Each row was made from one path, in order. Every step used is in the known rows, and no mark comes twice. Write each row's path.
Known rows:
rumak > kotus: [-23   1  -5   6  -3   4   2   3   2 -12  27  -8  10  -3   7 -12  -7  11
   2   9   9   7   1]
rumak > zitetep > tevu: [-25   7  -3  -1  -4 -11  -1 -23   1  -8   3 -14   5   8   4  -6  17  12
  11   9  -4  16   4]
nabav > zitetep > tevu > rogov > rumak > kotus: [-20   5  -6   8 -18 -17  11  -9   2  -4   2  13   4  -8   0   4  -5   5
   5  11 -13  28 -12]
nabav > zitetep > rumak > rogov > tevu: [-21 -12 -23   0  -7 -12  -7 -15   9  -9  20   6  16  -1   2   4   3  13
  18   5   2  24  -5]
nabav > rogov > tevu > zitetep: [-14  -2  -9  -3  -3 -18  -1  -8  -6  -1  26   7   2  28  -8  -6 -16  -6
   7  12  17   9   4]
rumak > kotus > tevu > zitetep > resak: [ -9  10  -1   1 -13  -7 -16 -12 -12 -15  24 -26  23   9   4   0   5   7
 -24  -8  23  21 -11]
rumak > kotus > tevu > rogov > gokigu: [ -3  -5   1   1   6  -5  -3   6 -13 -14  15 -11  -8  -5   4 -10  -6   8
 -17  10  14  24 -16]
tevu > zitetep > resak: [-17   4 -14   1 -19 -19  -9  -9  -4  -3  14 -14  29  17  -6   7  -4  -9
  -3  -3   6   3   1]
gokigu > rogov > nabav: [-15  -9  -8  15  19   8   5  20  -1   5  23  -6   1   1  -4   2 -17  -7
   6   7  -2  -9  -9]
rumak > zitetep: [-21   2  -8  -4   1  -3  -6 -12   6 -13   8 -15  11  14  -3 -11   9   8
   8   9   3   2   8]
gokigu > rogov > tevu > zitetep: [ -7   0  -6   7  16 -13   2  11 -19   3  34   1  -1  10   1   3  -8   3
   0  11  17  -2   5]
tevu > rogov: [-12  -7 -14   7  -5 -13   9   4   3  -4   7   5   3   5  -8   2  -7  -3
   4  12  -1   4   2]
kotus > tevu > zitetep > rumak > rogov: [ -2  -5  -9  11  -5  -8 -14 -24   0 -12  16 -15  23  14   8   5  14  16
 -13  -4  24  32 -10]
rogov > gokigu: [-13 -16  -6   2  13 -10   7   9  -7  -5  13  -3   4   3  -3 -10 -17  -9
  15  22  -3   1   0]
rogov > tevu: [ -4  -6  -8  -1  12  -7   7   4  -6   3  30   2   3  14 -10  -1  -6   7
  15  25   7  -5  15]
kotus > tevu > rogov: [  5  -9  -6   8   5 -10   5  -6  -5  -7   7  -5   9   8 -12   7   4   2
  -9  14  12  13  -5]
zitetep > rumak: [-16 -17 -15   7  -2   2   3 -11   9  -7  14   3  16   0  -2   3   1   5
  16  10  10  14   1]
rumak > kotus > tevu > zitetep: [ -5   9   1   8  -5   0 -10  -9 -10 -16  22 -17  17  11   8  -7   0  13
 -22   2  26  20  -7]
gokigu > rogov > nabav > zitetep: [-20 -11 -14  15  13   3   2  15   0   0  14   1  10  -2  -7   5 -21 -13
   7   5  -7  -3 -16]
gokigu > rogov > nabav > zitetep > tevu: [-24  -7 -10  16   9  -3   6   5  -5   3  10   2   6  -6  -2   8 -15 -10
  10   5 -13   9 -19]
tevu > zitetep > rumak: [-12  -4 -15   9 -14  -6  -6 -14   3  -7  11   3  19  12   3   3  -3   3
   0   3  17  18   1]
rogov > rumak > kotus > tevu: [  2   1   8   9   7   8   8   0   0  -5  28 -10  14   7  -4  -4   2  15
  -4  17  11   8  -2]

Write each row's path:
[  2  -1 -10  10  -3   1 -18 -15   5  -5  15 -17  15  19   4   6   5  14
 -18  -7  18  27 -17] => kotus > tevu > zitetep > rumak > rogov > nabav
[-20  -2 -14  11  -5  -3   2  -6   7   2   1   3  14   6  -8   7 -17  -7
  11  10 -20  12 -12] => rogov > nabav > zitetep > tevu
[-15  -3   4  14  13   5  13  18  -4  -2  36  -3   3  -8   5  -6  -6   8
   6  11   6  -2  -4] => gokigu > rogov > rumak > kotus
[-18 -10 -19   8  -4   6  -9  -4  24  -2  22  -9   6   2   6  -1  -1  14
   9  -3   0  17 -11] => zitetep > rumak > rogov > nabav
[-22 -12  -9   5   8 -15  -1   5   2  -9  22 -14   6   1  11 -14  -6   7
  14   9  -7   9  -4] => rumak > rogov > gokigu
[-11   1  -6   3   8  -3  -6   6 -16  -2  40   0  -9  -3  13  -2  -4  16
  -6   1  29  17  -5] => gokigu > rogov > tevu > zitetep > rumak > kotus
[-23  -9 -16   8   5  -3  -3  12  -1   1  15  -8  17  -4 -12  12 -16 -18
   6  -4 -10  -3 -21] => gokigu > rogov > nabav > zitetep > resak
[-13  -2 -11   1   7 -14  -2   1   3  -1  38 -10   5  10   4  -5   3  20
  15  12   2   3   9] => rumak > rogov > tevu
[ -1   5  10  16  12   2   4   8 -14  -4  32 -10  10   4   5  -1   0  11
 -14   5  20   9 -11] => gokigu > rogov > rumak > kotus > tevu > zitetep
[ -2  -5  -7   9  -2 -11  16   9   9   4  10  11   3   9 -15   4  -7   1
   6  19  -6  -1   4] => tevu > rogov > rumak
[-14  -2   2   6  17   0   8   6  -1  -1  20  -9   5   5  -4  -4   8   7
  11  11   2  -6   1] => gokigu > rogov > rumak > zitetep
[ 13  -8   1  10   7  -7  12  -2  -2   1   9   0   9  14 -17  10   4   4
  -6  19   6   8  -4] => kotus > tevu > rogov > rumak
[-12   2 -10  10  -7 -11   9  -1   4   9   2   3 -11   3  -5   7 -10   0
   2   9 -13  16 -10] => zitetep > tevu > rogov > nabav
[-13 -10  -8  12  12  15  -8   3  -4  -8  19  -6   6 -12   2   5  -8   2
 -10  -5  13  23 -31] => gokigu > rogov > nabav > zitetep > rumak > kotus > tevu
[ -7   0  -1  10  -7 -19  21  -5   2   8   5  11  -3   2  -6   7   2   5
  10  19 -13  15   0] => zitetep > tevu > rogov > rumak
[ -3  -4  10  15  21   8  10  12 -11  -4  35 -10   7  -5   1  -1   3  11
  -4  11  14   5 -11] => gokigu > rogov > rumak > kotus > tevu
[-20   3  -3  -8  -3 -23   0 -13  -5  -7  -8  -7 -18   2   4 -10   8   7
   4   9  -8  25  -7] => rumak > zitetep > tevu > rogov > gokigu
[ -5   1  -2   5  -1  -1  -1  -1  -6 -14  18 -11   2  -1   2  -3   3  13
 -19   6  18  21 -11] => rumak > kotus > tevu > rogov
[-27  -6 -12  10 -10 -18   8 -20  -2  -7   0   6  25  -2  -2   6  -4  -4
  19  14 -13  19  -4] => nabav > zitetep > tevu
[ -5   3  -9   5  -5   3  -8   2   0 -11   9  -6   3   1  -4   0 -11   4
 -22   1   6  22 -23] => rumak > kotus > tevu > rogov > nabav > zitetep
[-11   4   5  -1 -15  -9  -5 -15  -1  -7  25 -12  17  18  -7  -3  -3  -3
 -10  -4  18  21 -16] => nabav > rogov > rumak > kotus > tevu > zitetep > resak
[-19  -1 -17   9 -17 -11 -12 -16  10  -9  18  -6  18  10  14  -1   4  14
  -1  -8  13  25  -4] => tevu > zitetep > rumak > rogov
